Each row was made from one walk, in order. Every step used is in the known rows, and no mark comes twice. Write each row's walk.
Known rows:
P V A N K C Y: [ -8   2  -7  11   6   2 -13  -5 -15   9 -24  -3  -4  11 -15  18 -32 -11
 -30  31 -26  15   5  -8  13   5 -23   9  -9]
A V B T U: [  2  -3  -5   0   2  -9 -33 -10 -13   6 -14   6   6  12 -13  34 -34  -2
 -25  27 -22 -12   9  -9   6   2 -15  -6  -2]
Y C K N A V: [ -6  -4  -5  13 -10  26 -23  -7  -6  -4 -20  -1  -2  14 -18  21 -29   8
  -5  47 -16  18   7  -5  11  11  -5  -5   0]
A V: [ -4  -2  -3   1  -1  -5 -27  -6 -11   9 -16   1   0   9 -17  27 -24   0
 -17  25 -18   0   9  -4   6 -11 -24   7  -2]
C Y: [ -3  -2  -4  -2   1   2  -7  -9 -14   4 -16   2  -3   9 -14  29 -22 -12
  -3  31 -17   0  12  -5  10  -2 -24   7  -5]
A N P V B T U C: [  1  -2  -6  -2  10  -9 -34 -12   1  11  -1  -2   7  13 -16  32 -45   4
 -45  32 -11 -11   5 -11  11  17   4  -6  -2]
P V: [ -5  -2  -5   0  -1  -6 -24  -3  -8  14 -22   1  -1   9 -16  28 -24   0
 -16  26 -17  -3   9  -4   8 -14 -22  11  -2]
A V B T U C: [  4  -6  -4   5   5  -7 -34  -8  -4   2  -6   6   2  11 -14  35 -41  -2
 -32  31 -20 -12  10  -9   5  13  -7 -11  -1]
T U: [  0  -3  -6  -2  -1   0 -12  -7 -12   9 -23   1   0   8 -13  32 -21  -6
   7  17 -20 -13  12  -5   5  -1 -15   3  -1]
A N K: [ -7  -5  -7   3  -2 -10 -13   1 -11  14  -5  -3  -2  11 -11  23 -19   7
 -22  19 -18   5  14  -8  11  -4 -13   6  -8]
C K N P: [ -6   4  -5   4  -8  17 -15  -6  -5   2 -24   3  -2  13 -16  20 -22  11
  -4  35 -11   2  11 -10  10   5  -4   4  -3]
K N A V: [ -1  -4  -3   7  -7   4 -27 -15  -6   4 -22   1   4  13 -16  20 -23   5
 -12  40  -9   9   8  -3  10  -7 -16   2   1]
Y C: [ -3  -6  -4   1  -3   8 -16   2  -6   4 -14   4  -4   9 -13  30 -25  -2
   4  21 -12  -4  12  -3  11   4 -14  -1  -1]
N P V B T U C Y: [  3   2  -4  -1  11   3 -29 -17  -2   7 -11   4   4  13 -16  38 -47  -8
 -31  44 -15 -11   6 -14  10  20   0  -5  -1]
N P V: [ -5   4  -4  -3   1   1 -31  -7  -5  19 -25   1   2  10 -17  28 -27   4
 -18  30 -10  -4   6 -10  10 -10 -11  11   0]
N P: [ -3   2  -3  -4   0   5 -21  -7  -6  12 -21   2   1  10 -13  28 -22   1
  -6  25  -7  -6  11 -11  11  -4  -8   6  -1]
T U C K N P V A: [ -2   8  -7  11  -1  20 -25  -9   4  -1 -35   3  -2  12 -20  22 -42   5
 -14  45 -20  -4   5  -8  10  24   4   1   0]
B V A N: [  0  -6  -5  -2   4 -10 -23 -16 -11  -1 -19   1   0   9 -13  14 -28  -8
 -20  27 -18   3  10  -3  18  10 -18   2  -7]
Y C U: [ -2  -6  -5  -4  -3  27  -6   1  -8   3 -16   5  -4   8 -14  28 -30  -5
  10  24 -19  -5  10  -5   8   9 -14   1   0]
A V B T U C Y: [  4  -4  -4   3   9  -4 -26 -16  -8  -3  -2   4   1  12 -16  37 -44 -12
 -31  40 -23  -7   9  -9   5  19 -13 -10  -3]
V B: [ -2  -1  -4   3  -3  -6 -19   2 -10   7 -19   6   1  10 -10  26 -22  -5
  -7  24 -13  -5  13  -6  17  -7 -17   3  -5]
P V A N K: [ -8   1  -9   8   1 -10 -23   1  -9  15 -18  -2   0  11 -12  19 -30   4
 -36  31 -22   7   8  -6  17  -3 -16  11  -8]
P V B T U: [  1  -2  -6  -1   2  -9 -31  -7 -10  13 -20   6   5  12 -12  34 -35  -1
 -23  27 -20 -16   8  -9   9   0 -12  -1  -2]
A V P: [ -4   5  -4   0   6  -5 -30 -11  -9   2 -27   4  -2  10 -19  28 -27   3
 -17  27 -16  -5  10  -6  10  -9 -15  12  -1]
T U C K N P V B: [ -3   6  -6   9  -3  14 -28  -5   3   2 -25   1   1  15 -20  25 -39   6
 -14  42 -18  -5   5  -9  11  17   6  -2  -1]

Which walk is each row?
[ -5  -3  -4  10  -4   6 -14   5 -11  13 -26   5  -7  10 -11  25 -18   0
  -6  14 -20   2  15 -14   2  -6 -13   3  -3]	N K C
[ -4  -2  -7   2   2  -9 -11  -3 -11   4 -15  -1   1   7 -11  19 -25  -5
 -20  24 -14   0  11  -1  20   3 -19   6  -7]	V A N
[ -6  -2  -4  12 -10  14 -21 -11  -9   0 -24  -1   0  14 -16  20 -23   9
 -14  47 -18  16   8  -7   9  -1 -10   3  -1]	C K N A V
[ -5   7  -6  13  -2  18 -27  -5   6  -2 -29   5  -4  13 -19  17 -40   9
 -25  50 -14   5   6  -8  14  18   0   5  -2]	U C K N P V A
[ -7  -4  -5   6  -5  19  -9   5  -9   1 -16   2  -7   9 -13  29 -25   1
   3  28 -21   4  12  -7  10  11  -8  -1  -4]	Y C K
[ -1  -7  -5   6   1   8 -11  -6  -5   0  -8   4  -7   9 -12  37 -33   2
 -18  30 -25  -9  16 -13  -1  22   2  -8  -2]	B T U C K
[ -2   3  -3   3   4   3 -29 -15  -9   4 -31   1   1  11 -15  27 -26   3
 -16  39 -12   3  10 -10  13  -6  -5   9   1]	N A V P
[  0  -4  -5  13  -3   4 -29  -9  -3  -9  -9   6  -1  15 -17  27 -41   8
 -30  40 -24  -4  10  -8   4  21  -4 -13  -2]	A V B T U C K N
[ -6   6  -5  10  -4  14 -24 -16  -7  -7 -34   1  -2  15 -19  19 -27  13
 -14  49 -17  11  10  -9  13   2  -2   7   0]	C K N A V P
[ -1  -4  -2   3   4   3  -7  -8  -5   0  -7   2  -7   9 -15  31 -29 -12
 -10  34 -15   0  13  -4   9  10 -17   2  -4]	U C Y
[ -7  10  -7   8  -5  16 -26  -6  -3   3 -37   5   0  13 -18  16 -33  10
 -19  46 -15   4   5  -8  16   6  -7   9  -3]	C K N P V A
[ -3  -6  -3  15  -8  18 -10  -5   2  -4 -17   1  -6  12 -12  21 -25   8
  -8  45 -13  11  14  -8  11  14   2  -3  -1]	U C K N A
[ -5  -1  -8   6   1  18  -1   2 -15   6 -26   2  -5   9 -10  14 -29  -5
 -14  20 -27   7   9 -11   9  10 -14   5  -6]	V A N K C U
[ -3   1  -5   4  -1 -10 -29   1  -8  14 -23   4   3  11 -14  26 -28  -3
 -18  29 -16  -3   8  -4  16 -13 -20   8  -4]	P V B
[ -5  -3  -5  10 -11  16  -8  -7  -8   0 -26   1  -2  13 -11  20 -18   7
  -1  42 -14  11  13  -8  12   3  -5   2  -2]	C K N A
[ -5   5  -5  12  -4  12 -30  -1   6   2 -21   4  -1  15 -20  20 -38  11
 -26  46 -12   3   6  -9  14  11   1   1  -3]	U C K N P V B
[  0  -1  -5  17  -6  14 -24  -9  -2  -5 -21  -2   2  15 -16  24 -35   2
 -12  50 -22   8   7  -8  10  17   3  -9   0]	T U C K N A V B
[ -6  -4  -6   8 -11  21 -11   2  -5  -6 -17   4  -6  12 -17  22 -25   7
   7  31 -16   4  12  -2  10  12 -11  -3  -3]	Y C K N
[ -5   3  -5  11  -5  26 -26 -11  -4 -11 -31   2  -3  15 -20  22 -32  12
  -6  49 -15  12   8  -7  15  13   3   1   1]	Y C K N A V P
[  0  -3  -7  12  -3   4 -26  -5   0  -2 -14   7  -1  15 -16  27 -42   8
 -28  41 -23  -7   9  -7   6  19  -3  -8  -2]	P V B T U C K N
[  4  -9  -5   0   3  -2 -18  -9  -2   4  -6   6  -3   9 -11  37 -33  -1
 -17  22 -17 -17  16  -9   0  16  -5  -8   0]	B T U C
[ -3   8  -6   4  -3   6 -32 -10   0   7 -35   7   4  12 -18  15 -33   7
 -17  39  -7  -4   5  -4  18   0 -13   9   0]	K N P V A
[ -3  -5  -6   8   3  -2 -22  -9 -14   3 -27   3  -5  11 -13  11 -27  -6
 -22  18 -25  11  11 -11  11  11 -12   0  -7]	B V A N K C
[  1  -5  -4  12   2  10 -27 -10  -7   1 -12   1   1  13 -11  35 -40   1
 -34  49 -24   4   9 -17   6  21   9 -13   0]	N A V B T U C K
[ -4   8  -5   1   3   4 -31  -7  -4  14 -34   5   2   9 -14  23 -33  -1
 -21  37 -11  -4   5  -9  18  -2 -11  11  -1]	N P V A
[ -5  -4  -4  10  -2   9  -9   3  -3   1 -12   2 -10   9 -13  29 -26   2
 -13  32 -20   4  15  -9   6  11  -5   1  -4]	U C K
[ -7   1  -6  -6   4  -7 -27  -9  -6  18 -13  -7   4  11 -19  24 -28   6
 -29  27  -9   1   4  -7  13  -7 -12  12  -4]	A N P V
[  2  -4  -4   1   5   5  -5 -13  -7   0 -12  -1  -4   8 -15  36 -30 -16
   2  29 -21  -8  12  -4   4  16 -13  -2  -3]	T U C Y
[ -2   0  -7   5  -1  15 -28 -14   3   3 -16   4  -2  14 -20  30 -42  15
 -28  41 -17  -8   8 -13   0  22   7  -5   1]	B T U C K N P V
[ -4  -3  -5   5  -3  25  -3   4 -14  12 -28   5  -8  10 -12  23 -23  -2
   0  16 -27   3  13 -15  -1  -1 -13   5  -2]	N K C U
[  3  -6  -5  13  -6  14 -16  -9  -1  -7 -15   6   1  15  -9  27 -35   6
 -16  47 -16  -1  14 -13  10  28  11 -15  -1]	V B T U C K N A
[ -3   0  -3   4  -1  -9 -30  -2 -11   7 -17   3   3  11 -15  26 -27  -4
 -19  29 -17   0   8  -5  14 -11 -22   4  -4]	A V B
[ -6  -1  -4   9   0  11  -5  -3 -16   9 -23   4  -7  11 -13  26 -21 -10
  -4  22 -23   7  13 -13   4   1 -19   4  -6]	N K C Y
